Each row was made from one small tree. The marks that hang from a mark follow it in brackets, in the order of their numbers. Every link used is in the known rows. Write each row's tree.
(in the rows, 128 means zero)
Known rows
J396(J868(J327(J689 J765) J903(J55 J392))): [139 133 115 102 165 108 116 123 148 125 122 153 150  86 147 129 109 137
 147 104 122  93 150 121 127 143  75 135 113 160 132]
J55(J354(J235(J396(J868))) J903): [118 147  85 135 101 102 138 101  88 135 116 119 121 126 127 130 126 121
 117 123 113  99 115 136 159 143 127 146  85 115 168]
J689(J327(J765)): [159 145 114 128 131 122 160 133 112 138 101 134 129 123 157 138 127 133
 139 148 124 122 146 147 132 137  87 133 121 132 141]
J327(J55(J903) J689): [128 154 110 128 145 113 143 129 141 155 116 140 135 119 130 109 109 136
 132 143 122  93 146 159 140 119 115 147 124 184 158]
J868(J327(J55 J235 J765) J354 J903): [175 152 120 102 180 116  92 155 108  76  96 146 133  55 135 139 101 121
 149 141  72  71 139 153 126 110  31 141 144 170  88]
J396(J868(J327 J354 J903(J55))): [146 109  85  95 138  89 106 123 123 106 108 135 149  75 150 150 105 118
 146 118  94  78 109 111 141 138  72  99  90 133 125]
J70(J55(J354)): [142 125  98 128 131  88 142 118 117 145  96 108 130 124 135 134 107 107
 133 132 129  85 140 164 164 126 122 128  67 123 182]
J55(J903): [125 143 105 119 124 103 151 115 108 142 101 128 132 119 137 132 116 123
 134 135 121 110 111 127 153 133 127 131  91 134 168]
J327(J55 J235(J354 J396(J868) J903) J689 J765): [138 131 140 132 150 143 108 133 163 137 133 170 127 146 165 136 121 149
 131 151 141 131 178 181 113 108  93 167 182 167  62]
J70(J868(J396)): [145 125  75 116 118  76 128 114 114 124 132 116 137 130 125 135 108 118
 124 116  94 112 130 140 155 126 111 129  96  97 149]
J354(J235(J327(J55 J689 J765) J903)): [159 158  97 120 156 149 160 153 144 135 146 124 123 114 137 146 140 177
 136 133 131  89 180 177 131 122  97 139 174 160  96]
J337(J354(J235(J327 J396))): [148 117  67 117 132 115 155 125 101 123 128 107 130 154 140 172 139 155
 105 142 112 119 135 146 154 117 107 133 136  80  99]
J235(J327(J765) J396(J868(J354)) J903(J55)): [162  93  94 123 133 124 136 128 141 134 134 125 143 146 181 178 135 155
 143 136 156 117 147 126 128 151 114 122 146 123  83]
J903(J55(J354 J396(J868)) J392): [114 107  93 140 143  75 122  82 129 176  98 135 143 148 154  96  99 116
 135 127 148 116 128 111 157 162 136 170  43 122 213]
J235(J327 J354 J903(J55 J868)): [133  96 102 111 136 101 131 144 154 164 120 121 140 146 187 184 131 151
 144 134 159 139 147 147 145 156 147 133 104  93 152]
J689(J327(J235 J765)): [155 152 127 124 137 124 148 137 109 130 103 157 118 107 154 120 120 133
 139 145 115 136 155 156 130 131  72 148 126 136 129]
J70(J55(J903) J868(J354(J235) J396)): [143 132  75 111 125  65 126 116  96 103 149  87 122 104 110 150 109 102
 121 124  61  58 146 153 181 140 100 133  73 119 166]
J235(J354 J903(J392 J868)): [114 111 109 113 147  93 122 123 139 157 115 132 142 144 176 161 121 131
 137 124 159 148 134 136 144 142 146 147  79  96 168]
J55(J354(J235) J396 J903(J392 J868)): [ 99 158  92 142 126  69 118  99  85 154 109 119 120 127 124  92 110 111
 123 123 106 106 119 127 168 172 141 200  40 108 252]
J765(J327(J55 J235)): [150 150 102 130 144 131 134 134 110 145 102 140 125  99 139 111 105 156
 143 139 132 110 143 173 138 128  90 143 134 156 127]
J765(J327): [150 150  89 126 121 121 144 131 100 136 102 113 132 111 138 134 113 150
 139 133 136 103 121 151 145 136 110 118 114 119 148]
J354(J235(J396(J868(J903(J55 J392))))): [112 105  68 103 142 116 133  90 117 150 137 134 129 124 142 139 117 156
 123 104 132 117 140 130 150 151 111 118 102 124 130]
J235(J396 J903(J392 J868)): [114 101  82 110 137 101 133 117 133 163 133 132 139 158 163 140 121 149
 131 113 162 155 133 136 135 153 151 137 105 101 157]
J70(J55(J354) J868(J327(J765) J396)): [176 139 100 121 132  64 117 136 113  99 120  89 138 115 118 150 110  94
 134 120  74  64 158 163 156 132  86 147  88 106 164]
J354(J235(J327(J55 J765) J396(J868) J903)): [154 118  84 127 131 149 160 118 135 144 146 124 128 142 154 169 151 178
 133 129 141 114 158 150 126 139 105 126 172 136  67]
J235(J396 J903(J55)): [128  95  78 102 136 120 148 126 141 162 125 121 135 162 161 144 118 157
 134 137 157 127 140 147 141 145 147 111 128 123 131]
J903(J55 J868(J327 J396)): [141 112  67  98 141  80 112 128 127 139 118 135 145 117 138 122  93 141
 138 104  94 113 130 136 142 154 105 139  97  87 158]
J689(J327(J55(J903(J392 J868(J354))) J765)): [146 144 124 145 158 101 136 129 110 154 105 143 140 112 169 132 119 120
 145 148 128 117 154 137 134 160  89 179  99 169 180]
J868(J327 J354 J396 J903): [177 140  69  67 151  81  98 143 101  50 110 105 131  83 115 156  94 114
 139 133  43  63  96 126 126 115  61 102 120 106 114]
J868(J327(J235 J689 J765) J354 J396 J903): [185 176 106  75 171 100  78 165 110  31 123 142 119  60 107 126  86 118
 138 131  33  62 136 156 114 101  26 144 159 138  84]
J354(J235(J396)): [130 128  67 113 125 125 142 115 100 136 128 118 122 137 125 139 120 157
 113 121 115 116 136 156 153 124 110 113 121  96 116]

Write each row's tree
[119 100  85 114 163  89 121 127 135 165 125 140 149 117 173 130 104 133
 144 114 160 124 142 128 155 161 135 147  68 122 181] => J235(J903(J55 J392 J868(J354)))
[161 120  95 106 128 108 102 124 107  85 113 128 143 106 144 165 117 124
 135 128  93  93 112 121 124 128  67 107 132 119  85] => J235(J396(J868(J327(J765) J354 J903)))
[127  96  99 124 108 106 117  98 126 140 110 129 139 167 162 173 122 131
 118 137 135 142 118 133 139 120 121 115 108  85 104] => J235(J354 J396(J868))
[142 165 110 125 149  70 111 124  96 116 101 127 139 110 131 124 106 103
 140 111  97 101 121 121 140 156 113 195  74 105 206] => J55(J354 J903(J392 J868(J327(J765) J396)))
[145 147 126 120 150 135 140 135 121 127 113 159 122 105 150 121 118 138
 144 132 133 126 147 155 135 120  97 151 141 142 104] => J327(J235(J903) J765)
[147 133 139 113 150 128 142 148 136 141 106 149 118 128 182 148 126 138
 146 162 136 139 169 163 130 142  95 152 132 139 128] => J689(J327(J235(J354 J903(J55)) J765))
[151 132 120 130 143 122 123 116 131 131 105 168 144  91 148 121 116 135
 146 118 107 113 141 135 127 120  59 145 133 149  85] => J396(J868(J327(J55 J235 J765)))
[137 153 155 142 163 129 120 125 117 140  91 158 124 117 154 138 113 123
 138 158 121 118 154 161 140 115  91 185 133 169 115] => J327(J55(J903) J235(J354) J765)
[151 163  79 148 127 116 133 124  92 143  99  99 118 124 121 105 111 148
 133 152 116  72 134 171 150 144 108 159 112 141 178] => J765(J327(J55(J354(J235) J396)))
[155 105  83 121 137 120 148 126 135 153 116 113 138 162 150 164 127 164
 129 143 139 129 142 153 127 125 117 114 148 123 103] => J235(J327(J55) J396)
[131 131  72 119 132 100 137 132 112 143 135 108 125 141 147 152 134 150
 125 111 145 127 145 153 147 153 141 150  96  83 169] => J55(J354(J235(J327 J396 J903(J392 J868))))
[119  98  91 114 150  82 124  91 143 163 105 134 150 139 152 110 104 137
 141 120 128 119 127  98 144 161 113 141  68 117 174] => J903(J55(J396(J868(J327))) J392)
[133 121  77 126 117 125 155 103 121 151 137 120 127 138 140 158 141 165
 124 126 120 113 137 137 139 142 111 124 135 130 106] => J354(J235(J327(J55(J903)) J396(J868)))
[148 130 120 128 117 126 141 118 114 134 116 161 121 129 163 128 127 138
 133 140 120 151 150 147 121 139  76 143 138 127 104] => J689(J327(J235(J396(J868)) J765))
[127 121  75 119 151 108 147 119 136 166 139 117 127 137 148 132 134 170
 137 124 134 123 151 144 141 161 129 155 113 122 160] => J354(J235(J327(J55(J396)) J903(J392 J868)))
[135 123 102 100 122 108 132 123 138 121 116 153 137  95 149 129 124 135
 146 112 109 124 117 122 130 126  88 113 114 117 105] => J396(J868(J327(J235(J903))))
[146 151 110 104 160 114 117 154 146 123 113 153 135  93 124 105 103 147
 136 128  92 101 157 171 127 102  67 138 141 153 112] => J868(J327(J55 J235 J689))
[149 126 111 125 134 120 146 132 167 150 134 134 134 144 161 129 131 159
 146 142 144 105 159 137 126 154 121 147 147 150 129] => J235(J327(J689 J765) J903(J55(J396(J868))))
[156 135  84 110 133 145 160 140 117 123 141 107 119 142 143 173 148 177
 128 131 133 115 154 156 134 135 112 119 166 106  84] => J354(J235(J327(J765) J396 J903))
[125 125  72 104 143 128 158 126 126 155 132 124 125 116 142 132 121 161
 134 121 136 102 148 153 160 141 125 117 112 127 139] => J354(J235(J903(J55)))
[148 137  97 137 125  95 140 127 116 141 122  96 115 134 137 134 130 129
 136 136 116  81 158 169 157 162 124 164  94 112 187] => J70(J55(J354(J235(J327(J765) J903(J868))) J396))
[141  98 103  96 149 109 140 133 149 136 123  96 135 184 176 208 142 158
 131 147 164 152 140 136 125 132 148 117 128  84 115] => J235(J327 J354 J396 J903(J392))
[164 124 127 130 150 124 138 137 151 139 104 107 130 168 171 178 140 149
 146 178 138 113 148 150 122 131 120 153 156 136 110] => J235(J327(J55(J396) J765) J354 J903)
[112 137 108 122 139  83 139  94 113 151  98 119 129 147 134 108 110 120
 133 145 119 117 108 105 150 152 138 160  71 131 206] => J55(J396 J903(J392))
[144 140 125 149 120 111 157 102 124 160  99 139 128 140 158 115 130 125
 145 171 112 111 135 126 124 161  95 166 122 178 163] => J689(J327(J55(J396(J868) J903) J765))
[121 103  70 115 138 112 155  99 118 138 141 126 136 155 155 154 139 146
 112 130 137 128 130 125 151 129 123 143 119  99 109] => J337(J354(J235(J396(J868) J903(J392))))
[128 118 112 111 134 113 108 124 116 128 105 142 122 148 150 150 109 135
 118 143 120 149 136 162 141 109 107 134 119  91 104] => J327(J235(J354 J396))
[141 118  88 113 122  95 114 106 109 108 111 140 138  85 147 144 109 109
 137 124 106  93  98 116 143 126  85 105  88 134 125] => J396(J868(J354 J903))
[147 115  68 107 132 121 165 135 115 122 138 102 127 158 149 178 148 160
 113 147 123 118 135 146 147 121 121 129 150  89  95] => J337(J354(J235(J327 J396 J903)))
[125 153  94  97 147  73 116 128 126 122 127 133 139 112 124 116 102 128
 134 106  90 111 125 123 133 148 113 164  92 112 187] => J55(J903(J392 J868(J327(J689) J396)))
[154 118  84 135 125 125 153 112 102 122 132 125 135 147 150 172 146 151
 110 135 119 119 140 135 147 122  92 148 147  90  75] => J337(J354(J235(J327(J765) J396(J868))))
[139 152  94 139 137  96 131 125 108 140 121 111 120 136 141 124 131 138
 134 128 126 108 144 143 147 164 129 186  92 100 193] => J55(J354(J235(J327(J765) J903(J392 J868))) J396)
[141 128  73 108 129 129 138 121 138 130 151 127 123 122 130 151 132 173
 121 121 111 100 154 161 127 128  92 112 159 146  90] => J354(J235(J327(J55 J689) J396(J868(J903))))
[136 119  89 111 175  94 107 123 133 137 130 160 130 110 152 108  95 132
 142 123 118 129 145 151 131 132 102 173 113 140 135] => J327(J55 J235(J903(J392 J868(J354 J396))))
[188 172  79 105 174 117 102 156 115  69 134 121 131  87 103 129  98 145
 128 134  48  45 162 169 127 100  35 149 165 136  78] => J868(J327(J55 J689 J765) J354(J235) J396)
[140 169 141 159 149 109 119 115 102 141  84 150 116 121 132  82 104 108
 139 163 104  97 141 155 143 136 100 214 115 179 172] => J327(J55(J354 J396 J903) J235 J765)
[122 123 112 108 160  86 102 141 165 147 117 125 144 150 160 139 116 140
 139 142 125 122 147 148 125 140 125 163 107 121 170] => J235(J354 J903(J392 J868(J327(J55(J396) J689))))
[137 120 101  98 122  82 123 113 147 119 118 114 130 115 124 122 109 120
 138 135  82  70 129 140 137 138  91 111 100 144 157] => J70(J55(J396(J868(J327(J689) J903))))
[134 129  74 113 138 118 163 125 109 128 126 121 130 128 143 148 134 141
 117 142 118 104 129 145 161 115 115 139 122 108 120] => J337(J354(J235(J903)))
